Every row comes from one small tree of marks. The marks that hang from a mark follow it in brackets, in alphabetical order. Every link used is in the known rows. Which tree was each row made from?
Known rows:
gadevel[difi[bimu nanezo] teler[tave]]: [ 0.070  3.628 -1.359  3.893 -2.696 -3.111  0.533  3.341 -1.231 -6.400
  1.217  2.837 -1.176 -0.612 -0.924  3.328 -0.816 -2.923  5.068 -2.997
  5.833  2.286  1.167 -5.285 -4.481]
tave[monap]: [ 3.521  0.406  0.325  0.246 -1.462 -2.587  1.041  1.818 -2.846 -3.506
  1.874 -0.425  0.395 -1.875 -0.439  2.134  1.417 -1.632  2.855 -0.168
  3.038  0.857 -0.167 -0.843 -3.054]
teler[gadevel tave[monap[bimu]] tedufam]: [-0.261  0.607 -2.027  0.099  4.395 -0.074  3.242  2.159 -1.547 -3.677
  2.501  1.178  1.629  1.779 -0.996  1.951 -0.237 -2.999  3.062  0.690
  5.607  4.866  1.501 -5.538 -4.173]
teler[gadevel tedufam]: [ 1.351  0.753 -2.072  0.369  2.138  0.188  3.817  1.528  1.071 -2.243
  1.646  2.131  0.595  1.777 -1.183  1.374 -0.410 -1.786  1.787  0.715
  1.925  3.164  1.729 -4.291 -1.870]
teler[gadevel[difi] tave tedufam]: [-1.862  2.878 -2.032  1.148  3.571  0.612  3.730  0.970  0.877 -4.021
  1.737  1.942  1.250  2.512 -1.670  1.478 -1.256 -2.201  3.164  0.555
  4.851  5.072  1.473 -5.533 -3.197]
monap[bimu]: [ 3.452 -1.689 -0.830  0.865 -1.068 -1.964  0.974  2.353 -1.126 -4.301
  1.749  0.553  0.021 -0.649 -0.283  1.177  0.482 -1.921  2.026 -0.559
  2.946  2.515  2.968 -2.284 -3.205]
tedufam[teler[gadevel tave[monap[bimu[difi]]]]]: [ 1.247  0.197 -2.407  0.255  1.058 -2.472  1.539  3.540 -1.908 -5.696
  2.966 -0.254  0.853 -1.013  1.605  0.896  2.341 -1.715  1.224 -1.375
  3.724  0.572  1.898 -2.637 -2.124]
teler[gadevel[difi]]: [ 1.487  2.528 -1.067  0.992 -0.059 -1.399  2.458  1.514  1.146 -5.305
  1.670  0.435 -0.153  1.388 -0.311  1.268  0.102 -1.957  1.259  0.352
  3.027  1.587  1.467 -2.644 -1.996]
difi[bimu]: [ 2.298  0.798 -1.193  2.524 -3.418 -1.807  0.998  1.973 -1.157 -4.728
  1.965  2.226 -0.777 -1.849 -0.164  2.784  1.687 -2.345  2.468 -1.761
  2.271  2.294  2.612 -2.606 -2.294]
bimu[difi[nanezo] monap]: [ 3.331 -0.613  0.151  2.562 -3.937 -3.682  1.238  3.312 -1.179 -6.968
  1.734  1.095  0.835 -1.953  1.489  4.569  1.188 -0.599 -0.162  1.057
  3.960  0.565  1.117 -3.558 -2.231]
tedufam[teler[gadevel]]: [ 2.382  0.411 -2.710  0.293 -0.501 -1.767  2.183  2.878 -0.295 -4.121
  2.423  0.418  0.150 -0.991  1.146 -0.062  1.959 -1.326  0.814 -1.571
  1.112 -0.957  1.875 -1.485 -0.402]
gadevel[difi[bimu[monap]] teler]: [ 1.198  3.383 -1.265  4.031 -3.333 -4.384  0.071  3.501 -0.416 -6.517
  2.038  1.272 -1.624 -0.908 -0.746  3.641  0.938 -0.617  3.198 -1.154
  4.502  1.305  1.093 -2.806 -3.901]
monap[bimu[difi[gadevel[teler[tave]] momu nanezo]]]: [ 2.853 -0.293 -1.026  2.403 -1.820 -3.959  0.765  4.518 -0.937 -6.957
  1.877  1.763 -0.638 -1.456  1.313  2.809  0.493 -3.189  0.837 -1.070
  3.849  2.583  2.953 -5.418 -3.952]
tave[monap teler[gadevel tedufam]]: [ 3.027 -0.132 -0.383 -0.927  1.326 -2.928 -0.084  2.366 -2.525 -3.388
  1.894  0.041  0.178  0.313 -1.473  3.603  2.028 -1.630  1.770 -0.096
  3.030  1.633 -0.187 -1.950 -4.029]
bimu[difi[gadevel] monap]: [ 3.233  0.863 -0.487  2.115 -3.450 -4.240  1.313  3.560 -0.471 -7.966
  2.196  0.085  0.330 -2.180  2.394  3.831  1.884 -0.560 -1.331  1.581
  3.204  0.556  1.080 -3.161 -2.064]
tave[monap[bimu[difi[gadevel momu]]]]: [ 3.712 -0.486  0.267  1.016 -1.625 -4.455  0.451  3.790 -2.539 -5.960
  2.265 -0.415  0.033 -2.019  0.687  3.266  2.100 -2.024  1.285  0.508
  3.542  1.919  1.145 -2.250 -4.345]
momu[difi[bimu[monap] gadevel nanezo]]: [ 2.419  0.285 -2.329  2.733 -4.058 -2.453  0.686  4.576 -0.591 -6.709
  0.312  3.422  0.060 -2.880  2.864  4.722  0.713 -3.897 -0.779  0.933
  1.454  1.127  2.225 -5.542 -2.869]
tedufam[teler[gadevel tave]]: [ 0.694  1.136 -3.085  0.371  0.886 -1.121  2.301  2.485 -0.945 -4.451
  2.753  0.545  0.654 -0.870  1.215 -0.444  1.601 -2.012  1.428 -2.024
  2.584 -0.029  1.899 -2.479 -0.715]
gadevel[teler[tave tedufam]]: [ 0.611  2.102 -1.999  1.415  1.821 -1.333  1.737  2.185 -1.064 -1.733
  2.015  2.029 -0.271 -0.544 -1.502  0.990 -0.657 -1.545  4.238 -2.235
  3.532  2.498  0.894 -4.835 -3.000]
bimu[difi[gadevel[teler] momu nanezo]]: [ 3.108  1.918 -0.707  2.903 -3.487 -4.707  1.128  4.407 -0.053 -6.580
  1.434  2.561 -1.253 -2.511  1.728  3.431  0.717 -2.964 -0.017 -1.332
  1.981  0.531  1.425 -5.444 -2.504]
gadevel[difi[momu] teler]: [ 0.904  4.070 -0.953  3.438 -1.654 -4.341  0.432  2.974  0.261 -4.504
  2.101  1.156 -1.966 -1.105 -1.337  1.904  0.654 -1.021  2.575 -1.404
  2.893  0.828  0.693 -2.532 -3.204]
tedufam[teler]: [ 2.739 -0.239 -1.999  0.712 -1.765 -2.111  1.495  2.593 -1.165 -3.399
  1.972  0.524  0.207 -2.449  0.591  0.005  1.964 -0.608  1.780 -2.004
  0.667 -0.805  1.617 -0.618 -0.746]

Which tree is each row?
[ 2.142  0.659 -0.228  0.143  0.421 -3.487 -0.459  2.601 -2.176 -4.898
  1.731  0.270 -0.184  0.610 -1.754  4.631  2.150 -1.495  2.279  0.126
  3.692  2.429  0.053 -2.132 -4.868]	tave[monap teler[gadevel[difi[bimu]] tedufam]]
[ 2.869  1.207 -0.463  1.592 -1.994 -3.755  1.422  4.111 -1.053 -6.258
  0.834  1.994 -0.029 -1.571  1.167  3.693 -0.323 -2.620  1.934 -1.035
  3.605  1.865  0.669 -5.965 -3.563]	bimu[difi[gadevel[teler[tave[monap] tedufam]] nanezo]]
[ 0.101  4.029 -3.514  5.141 -3.478 -4.316  1.580  5.140 -1.384 -7.252
  3.777  3.741 -1.993 -2.811  1.511  4.223  2.538 -3.783  0.647 -1.269
  3.594  1.826  1.851 -5.947 -3.181]	difi[bimu[monap] gadevel[teler[tave tedufam]] momu]
[ 1.376  1.327 -2.733  2.168 -2.222 -2.644  1.976  3.661 -0.101 -5.874
  2.248  1.563 -0.435 -1.078  0.949  1.456  2.090 -1.928  1.070 -1.503
  1.858 -0.375  2.139 -2.261 -1.325]	tedufam[teler[gadevel[difi[bimu momu nanezo]]]]
[ 0.228  3.014 -1.807  5.575 -3.669 -4.288  1.184  4.492 -0.376 -5.793
  1.777  3.990 -1.606 -0.930 -1.452  5.084  0.355 -1.646  3.477 -0.849
  4.343  2.360  1.102 -5.203 -4.512]	gadevel[difi[bimu[monap] momu nanezo] teler[tedufam]]
[-1.008  1.830 -2.539  0.435  4.055  1.194  3.898  1.032  0.143 -2.704
  2.140  2.131  1.343  1.889 -1.075  0.854 -0.947 -2.792  2.641 -0.102
  4.067  4.460  1.816 -5.800 -2.333]	teler[gadevel tave tedufam]
[ 1.880  2.823 -2.266  1.119 -0.396 -2.076  2.303  3.138 -0.551 -4.223
  1.540  1.823 -0.653 -1.063  0.348  0.890 -0.706 -3.124  2.697 -1.663
  2.691  1.649  0.631 -5.096 -2.640]	difi[gadevel[teler[tave tedufam]]]
[ 2.874 -0.270 -1.287  3.740 -6.095 -2.370  1.497  3.420 -2.299 -6.658
  1.601  3.507 -0.216 -2.101  0.850  4.726  0.896 -3.351  2.399 -1.036
  4.234  1.040  1.900 -4.022 -2.616]	difi[bimu[monap] nanezo]
[ 3.411  0.907 -1.938  3.691 -7.270 -3.066  2.114  4.703 -1.863 -8.807
  1.279  3.697 -0.701 -2.483  2.408  4.681  0.493 -4.811  1.569 -0.980
  3.927  0.650  1.542 -5.320 -2.675]	difi[bimu[monap] gadevel nanezo]
[ 2.433  2.243 -2.190  4.625 -6.852 -3.475  1.942  4.669 -1.224 -7.613
  1.766  4.981 -1.906 -3.171  1.943  4.162  1.228 -6.058  1.063 -2.172
  2.133  1.134  2.256 -5.792 -2.488]	difi[bimu gadevel momu nanezo]
[ 2.966  1.052 -0.628  3.610 -4.995 -4.934  1.574  4.561 -0.822 -8.538
  2.297  1.860 -0.154 -2.951  2.716  4.881  1.838 -2.148 -1.752  1.226
  3.312  0.053  1.067 -4.566 -2.170]	bimu[difi[gadevel momu nanezo] monap]
[ 1.874  3.371 -2.426  2.674 -1.749 -3.660  2.111  3.938  0.025 -4.100
  2.445  2.679 -1.935 -2.117  0.439  1.547  0.843 -3.282  0.796 -1.316
  0.963  0.844  1.000 -4.614 -2.247]	difi[gadevel[teler[tedufam]] momu]
[ 0.938  2.607 -1.669  3.185 -2.456 -2.394  2.331  2.923  0.519 -7.194
  2.222  2.212 -0.638  0.499  0.387  3.318  0.957 -3.159  0.653  0.295
  3.947  1.411  1.954 -3.888 -2.343]	teler[gadevel[difi[bimu[monap] momu nanezo]]]
[ 2.196 -0.122 -1.257  2.223 -0.272 -3.652  0.905  4.110 -0.420 -5.962
  2.265  1.419 -0.512 -1.078  0.653  2.537  0.931 -2.159  0.785 -0.465
  3.299  3.567  3.076 -5.028 -4.113]	monap[bimu[difi[gadevel[teler[tave tedufam]] momu]]]
[ 1.381  1.174 -2.908  2.564 -1.855 -1.933  0.667  4.690 -0.421 -5.103
 -0.010  4.267 -0.298 -2.257  1.906  4.073 -0.413 -4.362  0.940 -0.603
  1.555  2.312  2.249 -7.217 -3.706]	momu[difi[bimu gadevel[teler[tave tedufam]] nanezo]]
[-1.400  3.908 -1.910  5.167 -1.713 -3.112  1.248  3.706 -0.682 -5.238
  1.689  4.395 -1.319 -0.626 -1.824  4.055 -0.486 -2.802  4.740 -2.224
  5.031  3.699  1.424 -6.420 -4.885]	gadevel[difi[bimu momu nanezo] teler[tave tedufam]]
[ 2.816  1.159 -1.939  1.478 -2.119 -2.596  2.373  4.670 -2.038 -5.547
  0.586  2.927 -0.267 -0.991  0.756  2.461 -1.813 -4.811  3.775 -1.891
  4.411  1.526  0.360 -6.774 -4.057]	difi[gadevel[teler[tave[monap[bimu]] tedufam]] nanezo]
[ 1.865  1.999 -3.020  4.031 -5.007 -3.064  2.167  5.365 -2.188 -7.857
  1.593  4.515 -0.929 -1.827  1.652  4.824 -0.318 -4.749  2.998 -1.815
  5.195  1.568  1.273 -7.517 -3.724]	difi[bimu[monap] gadevel[teler[tave tedufam]] nanezo]
[ 4.078 -1.154 -0.199 -0.973  0.471 -4.015 -1.340  3.273 -3.246 -5.563
  2.345 -1.148 -0.336  0.062 -0.291  3.283  2.621 -2.409  0.973 -0.520
  4.145  1.010  0.954 -1.458 -4.610]	tave[monap[bimu] teler[gadevel]]
[-0.023  0.803 -0.793  0.581  2.227 -0.301  2.564  1.058 -2.493 -2.084
  1.847  1.385  1.696 -0.552 -1.798  1.955 -0.196 -1.882  4.519 -0.173
  4.418  4.408  0.391 -4.066 -3.794]	teler[tave[monap] tedufam]
[ 0.525  1.552 -1.877  2.230 -0.185 -0.581  3.540  2.320  1.285 -4.709
  0.892  3.326  0.250  2.170 -1.475  3.415 -0.938 -2.349  2.848  0.698
  3.384  4.146  1.906 -5.313 -3.300]	teler[gadevel[difi[bimu nanezo]] tedufam]
[ 1.587 -0.323 -1.961  0.471 -0.254 -2.262  1.077  3.005 -2.972 -4.420
  2.562 -0.101  0.919 -2.386  0.798  0.443  2.140 -1.448  2.730 -2.039
  3.266  0.402  1.452 -1.456 -2.351]	tedufam[teler[tave[monap[bimu]]]]
[-0.401  3.417 -0.880  2.116  1.217 -2.785  1.192  2.529 -1.063 -3.721
  1.459  0.980 -0.186  0.225 -2.320  2.318 -0.758 -0.745  5.306 -0.913
  5.284  3.266 -0.270 -4.034 -5.016]	gadevel[difi teler[tave[monap] tedufam]]
[-0.488  2.253 -3.203  2.365 -0.602 -2.327  1.976  3.254 -0.766 -6.590
  3.337  0.917  0.171 -1.058  1.347  1.303  2.637 -1.764  0.920 -1.294
  3.659  0.323  2.113 -2.592 -1.453]	tedufam[teler[gadevel[difi[bimu[monap] momu]] tave]]
[ 2.539  1.643 -0.721  3.169 -3.691 -5.040  1.177  3.945 -0.419 -8.005
  3.059  0.638 -0.325 -2.883  2.473  4.159  2.828 -1.028 -2.356  1.591
  2.719  0.396  1.342 -3.325 -1.922]	bimu[difi[gadevel momu] monap]
[ 0.632  0.971 -2.344  0.535  0.714 -2.334  1.669  3.309 -1.602 -6.073
  2.667 -0.460  0.788 -0.471  0.880  0.708  1.869 -1.719  2.121 -1.081
  4.209  0.698  1.567 -2.191 -2.578]	tedufam[teler[gadevel[difi] tave[monap[bimu]]]]
